Each row comes from the steps of one path. Every step used is in the known rows, and no mark comes twice. Write the path behind each row, first mark first.
Known rows:
repaf > ruru > mobe > pobife: [ 35.3  -1.9 -22.2  20.5  23.5  -8.1  28.7  10.2  15.0   2.8  -4.8 -12.8
  16.1  -0.2   7.0 -10.0  29.8  -2.6   8.2  20.3 -20.1]
repaf > nema > ruru > mobe: [  7.3 -12.9 -24.4  54.9  23.5 -24.8  28.1  12.8   7.6 -20.1   6.8 -19.4
  -3.7 -19.8  -6.5 -11.9  31.5   0.4   8.0   4.6 -24.3]
ruru > mobe > pobife > poto: [ 30.0   8.8 -29.1  -1.3  29.1 -17.0  27.5   7.2  10.8 -10.4   8.0 -12.5
  -1.9  20.3   4.5 -13.7  24.2  14.0  10.4  17.7 -18.3]
poto > mobe > nema > ruru: [-50.3   9.4 -27.4   5.2  22.6 -38.1  17.7  10.2   5.4   4.3 -17.2 -20.5
  -5.3   9.4  -5.6 -11.4  30.4   4.2  14.8  14.7 -13.0]
repaf > ruru > mobe > nema > poto: [ 18.3  -5.2 -19.7  37.6  23.4 -19.1  26.7  15.9  12.3   1.1  -7.2 -12.5
  14.6   6.3  -2.2  -9.0  32.5  -4.9  -0.3  29.9 -20.3]
ruru > mobe > repaf > nema: [ 40.4  -9.5 -23.0  28.6  29.3 -22.2  24.1   8.6  12.3 -16.0   3.8 -14.0
   0.9  24.1   4.5 -13.4  33.4   2.6  17.4  12.9 -19.9]
poto > mobe > pobife > ruru: [-16.6  21.8 -29.4 -15.2  24.7 -26.9  23.7  10.6   7.9  17.3  -9.1 -18.8
   4.7  14.5  -2.4 -12.8  27.4   8.7  11.8   6.9  -8.6]
ruru > mobe: [ 33.5  -2.6 -24.5   8.1  27.7 -28.2  21.5   6.5   9.5 -26.3  13.9 -13.6
   8.8  12.2  15.2 -14.0  33.8  11.6  13.3  22.7 -21.6]
poto > mobe > ruru: [-16.6   7.9 -26.5  11.3  20.0 -41.3  20.2   6.8   9.1   3.0 -11.4 -17.2
   7.2  12.9  12.5 -12.8  45.4   5.8  13.7  16.4 -12.7]
ruru > mobe > repaf: [ 37.7  -2.3 -23.0   8.7  30.8 -19.5  18.4   5.0  11.5 -14.4   1.3 -12.9
   6.9  31.6  14.9 -14.6  35.3   4.2  18.8  15.1 -19.1]
nema > ruru > mobe: [ -2.7   6.3 -23.6  17.9  28.6 -16.2  14.3   2.6   3.2 -12.4   1.6 -15.8
   9.4   6.5  16.4 -13.7  35.7  -2.7  12.4   6.9 -22.6]
pobife > poto > mobe: [ -3.2   9.8 -28.8   0.9  18.2 -33.9  29.0  15.5  12.9 -13.7  -4.8 -14.4
   2.7   6.5  -5.1 -13.7  22.8  20.5  -8.8  14.7 -15.2]
mobe > ruru: [ -2.6  -5.6 -23.2  35.2  23.7 -25.4  22.2   6.5  10.6  -9.9  -7.1 -17.7
   9.8 -20.9  20.2 -13.9  55.8   7.6  14.8  21.2 -21.5]
repaf > nema > ruru > mobe > pobife > poto: [  5.1  -6.4 -26.8  51.6  23.6 -19.5  32.2  13.6   8.5 -12.2   3.9 -18.4
  -9.8 -13.8 -13.1 -11.7  25.9   2.2   4.9   2.4 -22.9]
ruru > mobe > nema > poto: [  4.3   1.9 -25.0  20.8  30.3 -34.1  20.4  13.9   5.7 -13.6   5.9 -14.1
  -2.5  23.7  -2.1 -12.6  32.8   8.1   7.4  31.7 -19.0]
ruru > mobe > repaf > nema > poto: [ 39.7  -2.4 -23.8  32.7  29.7 -23.4  22.5  12.4  10.1 -12.0   4.3 -13.1
   0.5  33.4   1.6 -14.1  33.4   1.4   9.0  13.2 -18.6]
pobife > nema > poto: [ 11.9   0.2 -29.0  34.0  24.2 -27.2  24.9  31.0   8.5 -37.0   6.1 -15.8
 -12.3  -9.7 -16.7 -14.9  32.2  20.3  -9.0  12.8 -21.7]
mobe > pobife > repaf > ruru: [ 18.4  25.2 -29.3  -9.7  29.2  -8.2  23.6  12.4  10.4   6.3 -21.4 -18.4
   2.8 -18.2   5.0 -13.0  24.4  20.7  20.7   0.4 -13.1]
poto > mobe > pobife: [-13.2  17.7 -33.0 -18.8  22.7 -29.3  21.5  10.1   9.4   5.9  -8.6 -19.4
  -3.3  10.6   2.1 -14.0  27.4  13.0  15.6   8.2 -10.5]
repaf > ruru: [ 21.1 -10.4 -20.9  27.4  18.8 -12.1  27.9  15.2  16.1  -8.8  -9.7 -16.2
  21.9 -31.4   7.4 -11.2  35.1   2.3   0.9  19.2 -22.4]
nema > poto > mobe: [ -7.5  24.5 -31.0   6.7  23.1 -38.7  15.6  22.9   4.0  -2.9  -1.9 -15.7
   6.6  22.5  -0.5 -16.6  33.9  10.7 -12.5  15.1 -12.2]
nema > ruru: [-19.9   4.6 -25.1  17.0  25.4 -12.9  14.6   7.3   4.1 -13.6  -6.6 -19.8
   8.5 -22.4  14.4 -14.9  37.3   1.7  10.3   2.3 -23.1]
pobife > ruru: [  0.6   1.4 -18.8  14.9  28.2 -19.3  25.4  14.0   8.0  -4.8   1.2 -18.4
  24.2 -20.0   2.4 -12.9  38.4  10.1   2.6  15.0 -18.5]

Write each row's path:
[-36.0   4.0 -28.0   0.1  21.7 -43.4  21.4  12.9   8.5  -2.5 -12.6 -20.3
  -6.2   6.7  -6.6 -11.7  30.4  11.7  14.1  21.1 -12.4] => poto > mobe > nema
[ -0.1   7.0 -29.1  37.6  22.2 -36.3  24.0  27.9   7.3 -22.3  -0.4 -14.7
 -12.2  10.2 -15.9 -13.7  36.4  14.2  -6.6  12.9 -17.1] => pobife > nema > poto > mobe > ruru
[ 19.7  16.8 -24.3  26.6  29.2 -32.8  20.5  12.3   3.7 -18.7 -11.2 -18.5
   1.1 -11.6   0.4 -12.2  25.9  21.6  17.7  -5.4 -16.6] => pobife > repaf > nema > ruru > mobe
[ 13.1  -7.4 -28.5  54.7  21.5 -32.7  30.0  27.6   8.8 -22.3   7.3 -19.5
  -4.8 -25.4 -16.1 -14.8  33.0  12.3 -10.2  12.3 -21.5] => repaf > nema > poto
[  5.6   7.9 -29.5  26.6  23.6 -31.3  22.4  29.4   8.4 -22.1  -3.0 -15.0
 -14.2  17.3 -19.3 -14.5  30.5  14.4  -6.1   7.6 -16.2] => pobife > nema > poto > mobe > repaf
[-31.9  11.0 -27.9  10.2  20.2 -32.9  27.6  14.6  10.0  -4.3 -14.1 -15.8
  -5.0   7.6 -13.2 -11.8  22.1  14.4  -5.2  15.7 -15.0] => pobife > poto > mobe > nema > ruru
[ -4.9  13.5 -26.5   9.6  30.1  -8.9  15.8   1.6   3.3  -1.5  -1.2 -16.4
   3.2   7.6  13.7 -13.9  32.4  -3.1  16.8   3.2 -20.5] => nema > ruru > mobe > pobife
[ 22.8  -7.5 -20.7  22.6  25.0  -2.6  21.9  12.7  17.2   2.7 -23.5 -15.9
  14.4  -2.2   8.7 -13.4  38.0  -3.5  10.9   7.8 -19.1] => mobe > repaf > ruru
[ 38.5  -8.2 -19.4  28.8  21.3 -15.3  27.7  10.5  15.0  -7.8  -1.7 -12.3
  22.6  -2.0   9.8 -10.0  32.9  -2.4   3.6  23.9 -22.6] => repaf > ruru > mobe
[ 36.6  -4.3 -22.4  27.1  22.8  -8.6  31.0  13.3  15.5  -3.0  -3.3 -12.3
   9.3  -0.2  -0.8  -9.3  28.1  -1.1   7.0  19.1 -20.8] => repaf > ruru > mobe > pobife > nema
[  1.4  -0.8 -28.6  57.7  19.8 -41.2  28.9  24.7   7.7  -7.2   0.8 -18.9
  -5.1  -4.6 -15.4 -13.2  37.3   5.8  -7.8  12.3 -16.8] => repaf > nema > poto > mobe > ruru
[ -1.1  12.7 -27.2  -3.2  30.7  -5.4  27.1  12.6   9.3  10.9  -4.6 -19.9
   6.4 -17.7  -1.1 -13.9  30.9  12.1  13.3   7.5 -15.7] => mobe > pobife > ruru
[-11.5  24.8 -29.2  20.8  23.1 -40.0  15.6  20.0   3.6   5.3  -6.0 -14.8
   7.6  25.2   3.6 -15.7  43.7   5.4  -9.7  17.9 -11.7] => nema > poto > mobe > ruru
[ -2.2   2.0 -27.7  11.9  21.2 -33.8  22.7  13.2  12.2   1.5 -14.1 -19.0
  -2.6  19.9  -3.9 -13.6  31.5   4.4  13.2   2.9 -11.8] => poto > mobe > repaf > nema
[ 28.7   6.5 -28.5  -3.5  30.1 -17.4  23.5   5.3   9.6 -10.7   9.5 -14.5
  -0.4  15.9  10.9 -14.1  29.2  11.1  19.3  17.5 -18.9] => ruru > mobe > pobife
[  6.4  -4.8 -25.0  35.2  26.0 -19.4  23.1  15.6   7.0 -34.2   5.2 -15.4
 -10.9  -3.9  -6.7 -12.3  31.6   8.7   9.2   5.2 -24.8] => pobife > nema > ruru > mobe
[  3.8   0.1 -29.6  48.2  19.7 -40.5  29.1  27.0   7.8 -13.5   4.2 -19.4
  -6.1  -7.4 -18.6 -14.0  30.1   9.8 -10.1  10.7 -17.1] => repaf > nema > poto > mobe
[  3.6  11.2 -33.0  -7.0  25.1  -7.4  30.3  14.0  13.4  -4.9  -5.5 -17.5
  -7.7 -17.4  -3.6 -15.2  22.5  21.9   5.5   9.0 -17.7] => mobe > pobife > poto
[ -3.6  25.2 -30.1   6.8  25.2 -32.8  13.4  22.2   5.0   5.6 -10.6 -15.2
   5.7  35.9  -0.6 -17.0  35.3   5.7  -9.4   9.7 -10.3] => nema > poto > mobe > repaf
[-32.5   1.5 -27.2  24.8  27.8 -31.3  20.2  23.4   5.8 -10.1  -9.0 -19.6
  -8.5 -11.8 -12.7 -13.6  35.2  13.5   0.7  28.9 -18.5] => mobe > nema > poto
[ 15.0  19.2 -32.2   0.5  30.1 -17.3  26.5  15.0   8.7  -4.6 -13.3 -21.1
 -10.5 -23.4  -3.8 -14.1  23.2  27.4  22.9  -3.5 -13.8] => mobe > pobife > repaf > nema
[ 35.5  20.0 -28.2 -10.0  33.0 -21.5  20.7   5.2   6.9  -9.6   1.5 -13.9
   0.2  20.6  11.5 -13.7  26.4  18.9  24.2  10.4 -15.1] => ruru > mobe > pobife > repaf
[ -9.5   9.8 -26.9  14.4  17.9 -34.7  29.3  12.1  12.7  -5.7  -9.6 -13.5
   4.0  10.5  -0.9 -12.8  32.2  15.5  -5.8  17.0 -14.9] => pobife > poto > mobe > ruru
